What can hang from each mark
K_911: K_154 K_161
K_154: K_432 K_447 K_911
K_447: K_154
K_176: K_161
K_432: K_161
K_893: K_432
K_988: K_432 K_526
K_526: K_161 K_988
K_161: K_176 K_432 K_447 K_526

Known rows, with every way that one mark hangs from another
K_911{K_161{K_432 K_447{K_154} K_526}}: [ -6.1   5.7  11.5 -13.6  -3.6  -5.9 -13.5  -9.6   9.5  19.5 -17.5  12.6
 -13.4   4.7 -31.4 -16.9   5.4  12.3   4.8  -2.1  -9.7  17.8  50.5  -9.3
  -3.4]
K_988{K_526{K_161{K_176 K_432 K_447{K_154}}}}: [  2.1   6.0   7.0  -5.0  -0.1 -17.9  -8.4  -4.4  14.3   6.0  -3.5  16.9
  -8.1   3.7 -28.1 -27.9   2.0  14.5   6.2  -5.9  -4.8  13.4  52.0 -12.5
  -9.4]
K_911{K_154{K_447} K_161{K_176 K_526}}: [  9.7 -15.1  15.4  -8.4 -12.3 -15.9   6.3 -12.8   1.1  11.7 -21.4  42.0
  -7.3   6.4 -22.3 -19.5  13.8  23.3   9.8  -5.5 -24.3   3.1  36.9 -11.5
  -0.2]
K_526{K_161{K_176 K_447} K_988{K_432}}: [  9.4  13.9   5.0  -5.1   4.1  -7.9 -11.1 -13.5   3.7 -12.0  -1.7  24.7
  -7.8  -6.0 -21.1 -16.8   3.5 -12.2   6.4   1.2   6.8  13.7  45.2  -1.7
   1.2]
K_176{K_161}: [ -2.4   6.9  -5.6  -2.0  -1.8   7.2 -10.8   1.3  -4.3   5.7   9.7   5.6
   0.6  -7.0 -12.7   2.8  -3.5   0.7  -7.2  -5.3  10.9  -5.5  -6.1  -0.3
   3.3]
K_526{K_161{K_176 K_432 K_447{K_154{K_911}}} K_988}: [ 11.2  10.3   4.1  -0.5 -15.9 -22.3 -13.2  -7.2   8.4   7.2  -3.4   8.7
 -33.8   8.7 -35.5 -13.5   9.9  -0.4   7.3   1.3  -5.4   8.1  69.8  -5.9
 -20.5]
K_176{K_161{K_447}}: [ -9.0  10.1  -1.6   0.3   0.9   7.3 -14.0  -3.4  -3.7   0.3   7.5  10.8
   3.0  -0.3 -16.2  -5.7   1.6  -5.6  -7.2  -4.2   9.6   3.6  11.3   0.0
   0.8]
K_893{K_432}: [ -2.0   7.4   2.4  -1.8   4.8   1.6   3.9  -7.6   1.4   3.4   1.5  -2.6
   0.2 -10.0   2.2   4.1  -4.3  14.6  -2.5  -5.0   5.5  13.4   3.1   7.0
  10.4]
K_154{K_432 K_447}: [ -6.0   0.7   9.8   3.9 -11.8  -4.8  -0.9 -17.3   9.1   2.9   2.0  33.5
  -2.6   2.1  -6.5  -0.6   1.0 -10.5  -1.7  -4.4  -4.2  -2.0  13.6   1.2
  11.9]
K_161{K_176 K_432 K_447 K_526}: [  4.0  -1.4   3.9 -14.6   9.3  -8.0  -3.4  -6.9  13.7   0.9  -4.8  20.2
   1.7  28.4 -23.9 -23.0   0.3  14.1   7.8   8.7   4.5  28.8  49.6   1.6
   1.2]
K_154{K_447 K_911}: [ -5.1  -7.0   6.6   8.8 -10.5  -6.4   3.9  -7.0   5.8  14.3  -8.0  25.2
  -6.6   7.0  -8.3   1.6  13.7  -2.7 -11.0  -1.3  -5.9  -3.1  15.5   4.8
  -8.8]
K_432{K_161{K_447 K_526}}: [-17.3   7.2   6.5  -9.5   9.1   1.7 -12.9 -12.5   9.2   4.9  -7.5  12.0
  14.0   6.8 -20.0  -5.5   1.7   5.8 -14.3  -9.3   6.4  24.5  39.6  -5.8
  -3.3]
K_161{K_176 K_432 K_447 K_526{K_988}}: [  6.0   4.1   6.5 -17.6  -1.0  -7.7  -9.2 -11.8   9.5  -5.9  -1.5  22.5
 -11.3  24.7 -25.6 -20.7   6.9   4.7   6.0   8.7   6.5  24.8  56.1   5.7
  -0.4]
K_893{K_432{K_161{K_176}}}: [  6.7  11.8  -0.9  -6.9   5.6  -6.6  -1.7 -12.5   4.5   3.5   3.0   2.8
  16.6  -4.5  -6.2   2.2 -13.4  26.8   0.4  -2.2   6.2  25.4  14.8  -4.4
  11.4]
K_911{K_154{K_432} K_161{K_176 K_447 K_526{K_988}}}: [  2.9   0.7  22.9  -2.9 -21.7 -17.4 -10.2 -15.9  -0.5  -4.2 -19.7  46.0
 -25.5   5.4 -32.7 -21.5  15.1  12.6   8.0  -5.6  -8.7   9.4  62.7 -11.5
   2.7]
K_154{K_911{K_161}}: [ -3.6  -3.7   5.1  10.3 -10.5  -5.6   1.2   8.1  -3.1  17.1 -24.9  12.4
 -11.3  -1.1 -13.8  -1.4  12.7  12.0  -7.8  -5.7  -2.4  -1.8  10.8  -5.9
  -9.0]
K_447{K_154{K_432 K_911{K_161}}}: [ -6.3   3.1  12.5  15.9 -22.7 -14.3  -8.0   0.4   3.6  23.8 -18.3  22.6
 -23.6  -9.3 -23.9   3.5   5.5   8.8  -3.1  -6.7 -11.2 -10.9  23.7 -15.6
  -7.9]
K_893{K_432{K_161{K_176 K_447 K_526{K_988}}}}: [ -4.9  14.5   9.2 -16.2   4.0  -5.1 -10.8 -23.5   8.0  -1.4  -1.8  16.7
   5.9   3.5 -23.4  -6.9   1.8  19.5  -8.5  -6.8   9.3  37.4  53.0   1.3
   3.3]
K_176{K_161{K_447{K_154{K_432 K_911}} K_526}}: [-22.8   8.8  12.1   8.4 -10.2  -4.1 -21.6  -7.7   9.8  21.7   0.8  36.5
 -17.6  -0.9 -45.3   0.2   4.8   5.5 -18.9 -11.2   4.4   0.0  48.4  -6.5
 -14.7]
K_432{K_161{K_176}}: [  8.1   4.0  -4.0  -5.1   0.9  -9.0  -6.2  -5.2   3.7  -0.1   2.0   5.5
  17.1   6.4  -9.0  -2.0  -8.2  12.9   3.7   2.0   0.9  11.5  12.2 -11.9
   1.3]
K_911{K_154{K_447}}: [  4.6  -5.2  12.1   0.0 -14.5  -8.5   1.9 -17.7  -1.3   3.3  -2.8  20.5
 -11.7  -2.9  -1.6  -3.6   6.5   0.3   5.0  -2.8 -17.8  -7.1  14.0  -0.2
   0.8]
K_988{K_432{K_161} K_526}: [-13.7  11.3   9.9  -3.3   5.9   5.6 -14.8 -11.6   9.0   9.3 -10.6  32.5
  16.9 -17.0 -11.3  -2.5 -10.6  11.3 -20.2  -7.6  16.1  13.5   6.1  -3.8
   9.0]

Rows
[-10.1  17.8   6.4   6.7 -12.4  -2.5 -23.0 -12.6   3.0   5.6  13.9  19.9
  -8.0  -8.8 -26.3  -0.8  -5.9  -8.5  -2.3  -4.8   0.4  -5.1  23.1  -9.7
   0.9]
K_176{K_161{K_447{K_154{K_432}}}}
[ -7.1   6.2  13.3   7.6  -4.3 -20.8  -8.7  -6.1  13.4  -1.0  -2.9  33.7
  -6.2  -5.1 -26.9 -21.8   3.5   8.6   1.6 -13.3  -7.8   3.3  49.3 -17.3
  -8.4]
K_988{K_526{K_161{K_176 K_447{K_154{K_432}}}}}
[  5.6  -0.1   0.6  -7.7   3.4 -11.0  -0.4   5.2  12.0   3.8  -7.1  18.4
  -3.0   5.3 -19.4 -24.0  -2.1  21.7   1.4  -8.6   8.2  12.1  31.2  -5.2
   1.8]
K_988{K_526{K_161{K_176 K_432}}}
[ 18.2  -5.7  17.2 -20.1 -24.9 -15.5  -4.3 -19.5   3.4   9.7 -20.3  43.1
 -27.2   9.8 -31.2 -21.1  13.7  16.6  12.4  -0.8 -14.5   9.4  55.9  -3.7
   6.2]
K_911{K_154{K_447} K_161{K_176 K_432 K_526{K_988}}}
[ -5.4   6.7  11.3  -5.0 -12.3 -18.6 -19.0 -14.3   8.5  10.4  -5.6  21.3
  -8.9   9.0 -37.1  -2.5  11.5   9.7 -11.1  -0.5  -7.3  13.6  64.4 -12.3
 -26.1]
K_432{K_161{K_176 K_447{K_154{K_911}} K_526{K_988}}}
[  1.8  10.2  10.1  12.8 -20.6 -24.6 -13.9  -9.6   7.2   0.7  -1.3  25.3
 -31.0   0.6 -35.6  -7.0  12.6  -6.8   2.8  -6.1  -8.6  -2.0  65.7 -11.7
 -19.9]
K_526{K_161{K_176 K_447{K_154{K_432 K_911}}} K_988}
[ -9.6   2.1  10.7  -3.5  -4.3  -9.1 -11.4  -7.4  14.6  22.0 -10.0  15.2
 -20.8  14.1 -32.6  -8.1   6.6   9.0  -6.0   3.0  -2.3  16.4  58.1  -0.4
 -18.6]
K_161{K_432 K_447{K_154{K_911}} K_526}
[ 12.0  15.0   2.1 -10.3  -2.9  -4.0 -16.9 -17.1   2.6  -5.0   2.6  23.6
   6.8  -6.7 -14.0   1.1 -11.6  -0.2   0.8   7.5  10.2  13.0  19.2  -4.3
  10.0]
K_526{K_988{K_432{K_161{K_176}}}}
[-19.0   2.9   8.0   4.6   6.1  -2.3  -3.6  -0.2   6.2   0.2 -11.2  16.5
  -0.4  -6.2 -13.1 -18.4  13.1   2.6 -13.3 -20.9   5.3   7.9  31.5  -4.2
  -8.3]
K_988{K_526{K_161{K_447}}}
[ -1.0  18.8  -0.6  -7.2  -6.3   0.4 -23.7 -10.7   3.7  10.9  13.2   3.8
 -10.8  -0.1 -27.2  -5.6  -8.4  -2.0   2.6   3.2   3.8   5.6  26.5  -3.9
  -1.1]
K_176{K_161{K_432 K_447{K_154}}}
[  2.4  -1.8   7.5  -4.0  -1.9 -19.1  -6.9  -5.9  16.0  16.9  -8.4  22.7
 -15.1  24.6 -35.6 -15.5   4.3  18.5   4.1  10.1  -7.4  20.2  63.1  -3.8
 -19.7]
K_161{K_176 K_432 K_447{K_154{K_911}} K_526}
[ 10.7  -3.6   4.3   9.4 -15.1 -20.9  -0.3   7.2  -0.8  19.1 -17.6  13.2
 -10.8   1.1 -21.0  -4.8   8.3  19.9   7.2   2.8 -19.4  -6.4  21.2 -18.5
 -18.3]
K_447{K_154{K_911{K_161{K_176}}}}
[  4.4   2.7   9.2  -8.5 -13.2 -18.7 -13.2 -10.7  11.3  10.5  -6.2  23.8
 -28.0  21.1 -37.7 -12.9  11.9  10.5   1.0  10.9  -4.6  15.9  70.0  -0.3
 -21.3]
K_161{K_176 K_432 K_447{K_154{K_911}} K_526{K_988}}
[  1.4  -1.0  16.5   1.9 -26.4 -20.6 -10.5  -3.3   5.8  17.2 -19.9  40.3
 -29.9   0.3 -39.5  -4.3  14.8  15.8  -3.3  -4.9 -11.7  -3.7  51.2 -14.8
 -14.6]
K_447{K_154{K_432 K_911{K_161{K_176 K_526{K_988}}}}}
[ -4.3   9.4   7.0 -11.1  17.7  -3.0 -14.6 -18.1  13.2   2.7  -6.0  35.7
  22.3   8.1 -26.6 -12.8  -8.9  10.7  -4.9   3.7   9.9  33.4  45.9  -7.1
   4.3]
K_988{K_432{K_161{K_176 K_447 K_526}}}
[  6.2   1.4  14.2  -5.2 -12.3 -14.2 -10.6  -6.0   4.0  21.2 -22.8  41.8
 -21.3  -8.1 -38.2  -6.4   9.9  14.7  -3.0   4.1  -8.6   2.9  45.4  -9.9
 -13.7]
K_447{K_154{K_911{K_161{K_176 K_526{K_988{K_432}}}}}}
[ 11.2  17.3   6.8  -4.1  -1.8 -14.7 -16.3 -17.2   4.9  -6.4   4.1  19.1
 -13.9 -13.6 -25.9 -12.7   0.6 -12.0  11.1   2.4  -7.3   6.4  49.8  -9.1
  -7.0]
K_526{K_161{K_176 K_447{K_154}} K_988{K_432}}
[ -1.8   1.6  16.5  -2.8  -4.0  -8.3  -7.9  -7.8   4.3   9.5 -29.6  52.1
 -13.6   6.4 -35.7 -17.6  17.6   8.1  -7.6   3.3   5.6  20.8  56.2  -1.4
  -7.4]
K_154{K_911{K_161{K_176 K_447 K_526{K_988{K_432}}}}}
[  7.3  -5.8  22.8  -6.2 -30.1 -17.4  -3.9 -22.6   2.3   4.0 -18.3  58.9
 -25.4   1.7 -29.9 -15.4  15.9  10.6   6.5  -8.0 -18.1  -1.7  50.7  -9.4
   8.0]
K_911{K_154{K_432 K_447} K_161{K_176 K_526{K_988}}}
[ -3.0  10.4  -0.5 -21.0  -7.0  10.2 -20.5  -6.3   2.6   9.7   6.0  16.6
 -18.3   0.7 -33.1  -3.4  -0.8   3.2 -12.9  -6.3  21.1   7.7  28.2   8.0
   6.4]
K_176{K_161{K_432 K_526{K_988}}}
[ -7.3   2.6   7.9  -0.9  -2.4 -18.3 -12.8  -8.9  12.0  16.6  -8.0  20.8
   3.4  13.3 -34.9  -4.7   5.8  19.0  -8.4  -1.0  -9.7  17.5  58.8 -16.0
 -24.8]
K_432{K_161{K_176 K_447{K_154{K_911}} K_526}}
[ 14.3  -1.2  12.1   6.3 -20.6 -18.7  -1.2  -4.0  -4.0   0.7 -15.8  30.4
 -14.9  -2.1 -15.5 -12.9  -0.4  20.7  17.1  -2.3 -13.1  -2.6  23.7 -16.9
   9.9]
K_911{K_154{K_432} K_161{K_176}}
[ -5.6   3.0   9.3  15.9 -17.9 -12.8  -7.6  -4.4   7.4  14.6  -2.0  16.8
 -20.6  -4.0 -17.8   9.0  -0.3   2.5  -4.3  -1.5  -6.4 -11.1  21.8  -7.1
 -11.8]
K_447{K_154{K_432 K_911}}
[  9.6  11.0   0.0  -6.1   7.6  -4.1 -11.0 -11.5   6.1   1.8   0.0  22.1
  18.6  -2.6 -12.4  -1.7 -17.9   9.3   3.8   6.9   7.7  17.3  12.9  -8.1
   9.3]
K_988{K_432{K_161{K_176}}}
[-10.6   4.1   8.5   0.2  11.1   2.9  -5.4  -1.5   7.5   7.2 -12.9  28.5
   1.0 -22.9 -12.9 -11.4  -1.6   5.8 -13.7 -15.8  13.1   5.9  15.4  -1.9
   3.9]
K_988{K_432 K_526{K_161}}
[ -3.4   4.9  16.5  -1.7  -5.9 -16.3 -14.5 -21.1   9.8  -1.0  -5.0  36.6
   0.4  11.1 -29.3 -12.8  -4.1  20.0   2.8  -6.4  -2.8  21.7  60.2 -15.0
   2.5]
K_911{K_154{K_432{K_161{K_176 K_447 K_526}}}}
[ -9.3  -4.9  11.6   0.6  -9.6 -15.1  -5.2 -16.8  19.4  18.6  -9.5  54.9
   5.8  17.5 -32.4  -2.4   3.1  15.3 -14.6  -9.4   0.0  14.3  50.7  -7.6
  -1.9]
K_154{K_432{K_161{K_176 K_526}} K_447 K_911}
